Every row comes from one small tree of marks. Brackets hold a mark, then the marks that hang from it, in the order of their numbers. Every link used is in the known rows. Which tree was each row made from?
Known rows
{K_969 {K_127 {K_201 K_889} K_790}}: [ -7.4  -2.3  -2.3  23.9  -1.6   2.3  -4.0   1.4  -5.6 -30.3   1.6  23.9
  -0.6  -6.9  -7.1   4.7 -42.8  -1.1   3.8  -7.0  15.2   2.3   4.3  -2.9]
{K_790 {K_127 {K_143 K_201 K_824 K_969}}}: [ 10.7  -0.8  13.0  41.3   1.4  11.4   8.8 -25.8 -25.7 -17.1  -3.6  38.0
   0.0   8.9  -7.3  28.5 -56.3 -12.2  -4.8  14.6  19.2   6.7  -0.4 -16.3]
{K_143 K_201 {K_736 {K_127 K_790}} K_824 K_969}: [ 24.3   3.8  14.8  38.9  -6.1  12.5   7.1 -23.1 -30.1 -16.8 -12.2  41.7
   4.1  15.7 -29.5  36.4 -38.6  -6.9  -1.2  -0.3   7.5   7.7   1.4  -5.7]
{K_736 K_127}: [  8.5  -2.7  11.3  20.2  -0.6  -8.6   0.7  -0.8 -17.1 -17.3   7.6  24.0
   3.6   9.9  -7.0   3.0 -35.2  -4.1  -5.6 -13.2   7.8  -3.5 -14.1 -13.2]
{K_127 {K_143 K_201 K_736 K_824} K_929}: [ 16.0   1.3  -4.1  38.4  -4.3  15.2   2.2 -18.2 -19.3 -25.9  -5.4  27.6
   9.0  16.7 -10.7  32.2 -42.9   0.6  -5.2   6.9  10.9   7.5   1.2  -9.6]
{K_918 {K_127 {K_143 K_736} {K_201 K_889} K_207 K_790}}: [  2.1  -2.3 -11.0  43.4 -10.0  23.0 -18.4  -7.8   2.3 -31.8   1.2  28.8
  -2.8  -4.8  -1.6  21.9 -49.3   0.5  17.1   5.2   4.5  19.0  10.0   8.9]
{K_918 {K_127 K_790 K_929}}: [ -1.9   0.4  -1.3  22.7   5.2   2.3  -9.2  -4.7  -9.3 -23.6   8.0  18.1
   1.6   0.4  -2.0  15.5 -41.0  -0.1   3.2   2.7   3.6  18.4  -9.4  -4.7]
{K_824 {K_127 {K_143 K_736} {K_201 K_889} K_790 K_929}}: [ -1.2 -12.2 -15.3  37.2 -13.0  14.4 -18.5  -3.6   2.2 -38.2  -5.2  35.5
   2.8 -15.4   6.5  16.5 -47.8  -0.3   9.2   4.2  13.7   7.6  14.5  12.1]
{K_127 K_143}: [  5.2  -3.4  -0.6  21.5   2.3  -0.2  -0.2  -4.0 -11.0 -21.2  10.4  18.2
  -3.2   7.0   1.6   6.0 -41.8  -0.1  -3.1  -6.6  14.6   1.6 -13.1  -7.2]
{K_918 {K_127 {K_143 K_824} {K_201 K_889} K_790 K_929}}: [ -1.8  -1.2 -12.4  34.8  -7.3  24.9 -13.8 -15.0  -2.9 -39.9   3.5  28.8
  -2.0  -7.7  -3.4  21.1 -56.1  -3.0  16.3  12.4   0.0  22.8  14.3  -0.6]
{K_918 {K_127 {K_143 {K_201 K_889} K_736 K_824} K_207}}: [ 13.7   5.1   6.5  50.3  -3.9  16.2   4.6 -17.7 -12.3 -18.5 -11.8  23.6
   1.9   6.7  -8.6  29.6 -48.7  -3.5   2.4  10.9   4.0  14.3  -2.2  -6.4]
{K_207 {K_127 {K_143 K_201} K_790 K_929}}: [ 11.8   1.7  -7.3  14.6  -2.0   4.1 -10.5  -6.7  -8.6 -29.9   4.7  40.2
  -0.3   7.9   0.3  27.9 -47.2   2.7  -7.5  -1.9   7.5   8.5   8.5  -1.9]
{K_824 {K_127 K_929}}: [ -8.6  -4.2   5.2  22.2   4.0 -11.7  -4.1   4.9 -10.6 -22.7   0.5  20.5
   6.1  -3.3  10.7   6.5 -40.5  -3.3  -6.7   2.5  13.0   0.3 -11.0  -6.1]
{K_127 {K_143 K_736 K_824} K_207 K_790}: [ 13.7   0.5  -3.6  36.0  -2.2  16.9  -8.9 -19.8 -10.6 -26.3   6.2  31.5
   0.0  15.8 -10.1  28.7 -43.8  -0.1   7.3   1.0  10.9   9.8  -1.2   0.0]
{K_143 {K_736 {K_127 K_201}}}: [  7.5  -2.5   1.3  33.1  -9.1   3.3  -8.5  -1.9 -15.0 -24.3   2.8  25.6
   5.4  10.3 -12.1  12.5 -37.0  -0.8   0.4  -9.2   5.9   1.2  -2.5  -5.6]
{K_790 {K_127 {K_143 K_824 K_969} K_201 K_207 K_929}}: [ -6.7  -2.7  -4.4  46.1  -7.1  22.7 -17.7 -20.6 -11.7 -39.0  10.0  46.7
  10.5   4.3   5.2  34.7 -57.5 -12.0   5.5  24.1  14.6  12.3  24.5  -8.1]
{K_969 {K_127 {K_143 K_736} K_790 K_929}}: [  1.0  -4.4 -18.0  23.4  -4.0   8.9 -17.6 -16.3  -9.9 -34.3   4.1  31.7
   9.5   3.3 -10.4  18.4 -34.6   4.1  -4.2  -1.0  18.8   8.1  -0.3   0.6]
{K_736 {K_127 {K_143 K_824 K_969} K_201 K_790 K_929}}: [  5.9  -3.4 -11.7  30.5 -16.8  25.0 -19.0 -21.2 -15.6 -43.8   6.3  53.5
   3.2   1.2 -16.0  32.0 -47.2  -5.6  10.5   9.5   3.2  13.5  26.0   1.3]
{K_143 K_201 {K_824 {K_127 {K_207 K_918} K_929}} K_969}: [ -2.4   5.1  24.1  32.9  -1.0   4.7  -4.8  -7.7 -18.3 -25.2 -14.2  54.0
   6.3  -8.0   2.5  41.3 -41.8  -4.9 -10.7  25.0   9.5   6.4  20.5  -3.9]
{K_918 {K_127 {K_143 K_736 K_824}}}: [  5.6   4.2   0.9  37.6   4.7  10.3  -2.7 -21.3 -16.9 -19.8   0.5  14.5
  -3.3   9.6 -10.5  16.3 -47.8  -0.3   2.7   8.7   3.9  17.6 -17.0  -8.1]
{K_207 {K_127 K_790} K_918}: [  4.0   3.9  18.7   2.5  15.6  -8.0 -11.5   3.1  -7.1 -20.4  12.0  38.5
  -7.5   0.9   3.0  15.9 -41.6   4.5 -10.5  -7.6   8.0   6.0   0.2  -2.9]
{K_824 {K_127 {K_143 K_969} K_207}}: [ -5.7  -4.6   4.4  31.8  -3.8  -0.6  -8.7  -5.0 -10.2 -24.0  -0.8  35.7
  -3.1  -7.0  10.6  17.2 -43.8  -5.9  -0.9  10.5  16.3   1.8  -2.4   4.2]

Which tree is each row?
[ -4.0   2.4   2.0  33.8   0.1   9.0  -8.4 -10.7 -11.8 -22.8   5.8  26.3
  -2.9   0.1   2.6  21.5 -43.6  -3.7   3.0  12.4   7.1  15.3  -5.7  -0.2] -> {K_918 {K_127 {K_143 K_969} K_207}}
[ 12.5   4.3  13.5  11.6   3.8   6.9  -9.2  -9.8 -14.0 -23.4   0.1  57.0
 -11.7  -3.4  -3.6  34.6 -45.4   3.6 -10.6   4.1  10.1  10.6  15.1   3.8] -> {K_207 {K_127 {K_143 K_201 K_969} K_790} K_918}
[ 10.7 -10.9  -7.0  25.5 -17.4  13.2 -11.8  -3.4  -3.0 -35.2   6.3  41.9
  -3.5  -6.6  -6.8   7.3 -46.1  -3.7  10.1 -11.1   7.1   2.9  12.7   1.9] -> {K_736 {K_127 K_143 {K_201 K_889} K_790}}
[ -7.4  -1.1 -20.2  32.1 -12.2  20.5 -29.1  -7.7   0.5 -42.0  10.9  33.7
  -0.9  -4.3   2.1  26.1 -49.3   1.9  14.8  13.4   0.5  22.2  16.0   5.0] -> {K_918 {K_127 K_143 K_201 K_207 K_790 K_929}}
[ -9.9  -5.0   9.0  31.4  -1.1   5.7 -23.3   1.3  -3.6 -33.0  13.3  47.5
  11.6  -4.9  14.3  24.8 -46.9  -3.8  -4.0  12.0  14.6   6.5  22.5 -11.3] -> {K_790 {K_127 K_201 {K_207 K_918} K_929}}
[ -8.4  -6.5  -1.4  31.8   0.9   2.0 -10.2  -1.1 -10.3 -28.3  11.5  25.6
  10.6   4.1   8.2  13.1 -50.8  -6.7  -1.1   4.7  16.9   5.2   4.9 -15.2] -> {K_790 {K_127 K_201 K_929}}
[ 10.1  -9.0  20.9  33.6  -3.7   5.6  -2.7  -6.3  -5.3 -19.2  -0.2  51.7
   2.1  -7.6  12.3  22.6 -49.4  -6.4  -9.3   5.7  20.9   0.5  12.8 -12.0] -> {K_790 {K_127 {K_143 {K_201 K_889}} {K_207 K_918}}}
[  2.5  -5.8   1.0  32.2   3.4   7.1  -6.1 -20.4 -13.9 -28.2  11.9  31.2
   8.7   8.1   4.3  17.0 -53.8 -10.0  -3.5   9.9  17.2   7.1  -1.5 -19.3] -> {K_790 {K_127 {K_143 K_824} K_929}}
[  6.4   1.1   4.9  38.0  -5.6   7.2   3.2  -4.4  -6.7 -19.5  -5.5  24.9
  -1.6  -2.7   3.3  18.1 -46.6  -3.5   0.6   4.2   6.1  10.3  -2.4  -5.6] -> {K_918 {K_127 {K_143 {K_201 K_889}} K_207}}
[ 11.5   6.8   1.2  36.5  -5.6  16.4  -5.1 -21.4 -14.4 -24.1  -2.7  32.3
  -9.7   7.2 -13.2  32.4 -52.0  -1.6   8.3  12.6  -0.2  19.8   0.7  -5.6] -> {K_918 {K_127 {K_143 K_201 K_824} K_207 K_790}}
[  4.7  -8.5   0.7  32.4 -10.1   9.2  -0.1  -7.4  -9.6 -28.3 -13.4  44.2
   1.9 -16.4   4.0  25.8 -46.8  -6.3   0.5   8.5  17.0   5.5  12.3   7.1] -> {K_824 {K_127 {K_143 {K_201 K_889} K_969} K_790 K_929}}
[ -7.5  -2.9   9.4  26.4  -3.5   8.6 -13.5  11.3   2.7 -34.5   8.1  39.8
  10.2  -9.5  14.4  21.1 -39.1   0.2  -2.0   3.0   9.9   3.7  26.3  -1.4] -> {K_127 {K_201 K_889} {K_207 K_918} K_929}
[  9.9   2.2  -1.8  22.6   6.2   7.9  -9.9 -12.9 -12.0 -22.3   5.4  35.8
  -2.6   8.7  -3.9  26.8 -44.0   1.0  -3.6  -2.4  13.8  10.2  -1.3   6.8] -> {K_207 {K_127 {K_143 K_736 K_969} K_790}}
[ -6.5  -2.2   5.7  23.7  -0.3  13.1 -16.5   3.1   0.6 -33.7   3.4  36.5
  -0.2 -19.3   4.3  19.1 -44.5   2.5   5.9   7.0   2.0  20.0  18.9   1.3] -> {K_207 {K_918 {K_127 {K_201 K_889} K_790 K_929}}}
[ -5.2   6.7  13.7  10.5  10.3  -3.7 -14.1   9.8  -6.9 -26.3  10.7  35.7
  -6.6  -0.4   6.7  14.8 -45.4   5.4  -9.7  -1.7   4.6   4.3   8.2  -5.1] -> {K_207 {K_127 K_201} K_918}
[ -3.5   1.5  -1.2  27.9   1.2   5.2 -15.1  -3.9  -5.3 -26.4   9.7  23.6
   5.1   2.8   1.5  22.5 -40.0  -1.1   4.9   6.2   3.3  18.2  -2.2  -2.3] -> {K_918 {K_127 K_207 K_790 K_929}}
[  9.0  -5.3   9.5  37.6  -0.4   5.2   5.3 -15.7 -21.4 -15.5  -1.7  36.5
   0.8   4.3  -0.4  23.1 -51.1  -9.7  -6.7   8.6  23.6   4.7  -3.2 -12.8] -> {K_790 {K_127 {K_143 K_201 K_969}}}
[ -2.2  -1.7   1.7  24.1  -6.5  12.5 -20.1   1.8  -2.2 -34.9  11.1  43.4
  -6.2  -4.5   6.4  19.9 -42.9   5.1   1.0   5.4   9.1   5.7  18.1   0.7] -> {K_127 K_143 K_201 {K_207 K_918}}
[  7.6   3.1  -4.2  16.9   0.3  -1.9  -5.3  -2.5 -10.8 -26.5   3.3  33.0
   3.3  10.0   4.3  23.0 -45.4   1.5 -14.4  -1.2   7.4   4.2   2.7  -7.9] -> {K_207 {K_127 {K_143 K_201} K_929}}
[ -8.1   2.9  -9.5  27.1  -2.9   9.3  -9.5 -15.1 -15.0 -36.2   3.5  26.3
  -4.1   2.9 -12.8  10.7 -49.7   0.2   0.8   7.2  10.3   4.0   2.9 -10.1] -> {K_969 {K_127 {K_143 K_824} K_201}}
[  5.6  -7.1  -2.4  35.6 -12.0   7.1  -7.9   1.6  -8.0 -30.4   0.8  30.3
  17.2   2.6  -3.6  13.1 -36.0  -3.9  -0.7  -8.2   7.7   0.9  11.6  -3.9] -> {K_143 {K_736 {K_127 {K_201 K_889} K_929}}}
[ -7.1   6.8  11.9  25.6  11.6  -1.7   6.8 -15.9 -26.0 -20.5  -0.8  22.2
   3.5   7.5 -14.3  14.4 -39.6  -6.1  -8.6   6.2  15.7   3.6  -8.8 -12.9] -> {K_143 K_824 {K_969 K_127}}
[ -3.1   8.3  10.2  18.1   6.5  13.2 -15.6 -10.3 -12.7 -34.1   6.7  50.8
  -9.9  -2.1  -0.1  29.2 -53.8   1.7  -5.0  14.1   3.4  10.8  22.3  -0.7] -> {K_207 {K_127 {K_143 K_824 K_969} K_201} K_918}
[  4.8   2.2  -9.9  39.5  -3.7  21.2 -20.1 -24.1  -8.3 -32.6   4.3  31.6
   5.5   7.2  -7.4  33.7 -45.7   0.0   8.9  14.7   1.9  24.4   3.9   0.6] -> {K_918 {K_127 {K_143 K_736 K_824} K_207 K_790 K_929}}
[  6.0  -3.3  -4.7  30.9  -5.8  20.4  -2.1 -10.6  -5.4 -33.5   6.7  29.3
  -7.5  -1.1  -5.9  14.6 -55.1  -3.2  13.9  -0.6   9.2   8.8  10.5   0.2] -> {K_127 {K_143 K_824} {K_201 K_889} K_790}
[ 10.3   3.0   2.5  43.0  -6.1  11.0   4.3 -18.6 -14.4 -23.7 -12.4  31.7
   8.3   7.8 -12.3  25.6 -42.5  -3.0  -7.0   4.4  15.7   0.7   4.6  -9.1] -> {K_969 {K_127 {K_143 {K_201 K_889} K_736 K_824} K_207}}
[ -4.3  -5.8   1.1  20.7   1.2  -6.8  -8.8   1.3  -8.1 -25.9   2.2  27.1
   2.5  -6.7   5.4  11.0 -41.5  -2.3   0.4   0.8  13.6   5.0  -6.1  -0.2] -> {K_824 {K_127 K_790 K_929}}
[ -4.0  -5.3   1.5  28.6  -4.0  -5.7 -10.8  -1.0  -5.4 -24.7   2.9  28.8
  -3.9  -4.4  11.9   8.0 -45.5  -2.9  -1.0   4.4  13.5  -0.3  -7.4  -0.4] -> {K_824 {K_127 K_143 K_207}}
[  6.7   5.0  -0.4  43.8  -0.1  23.0 -11.7 -27.9 -15.5 -24.6  -0.4  32.9
  -2.3   6.9 -12.8  37.1 -46.3  -3.3  11.3  17.5   5.0  25.0   0.5   4.8] -> {K_918 {K_127 {K_143 K_736 K_824 K_969} K_207 K_790}}
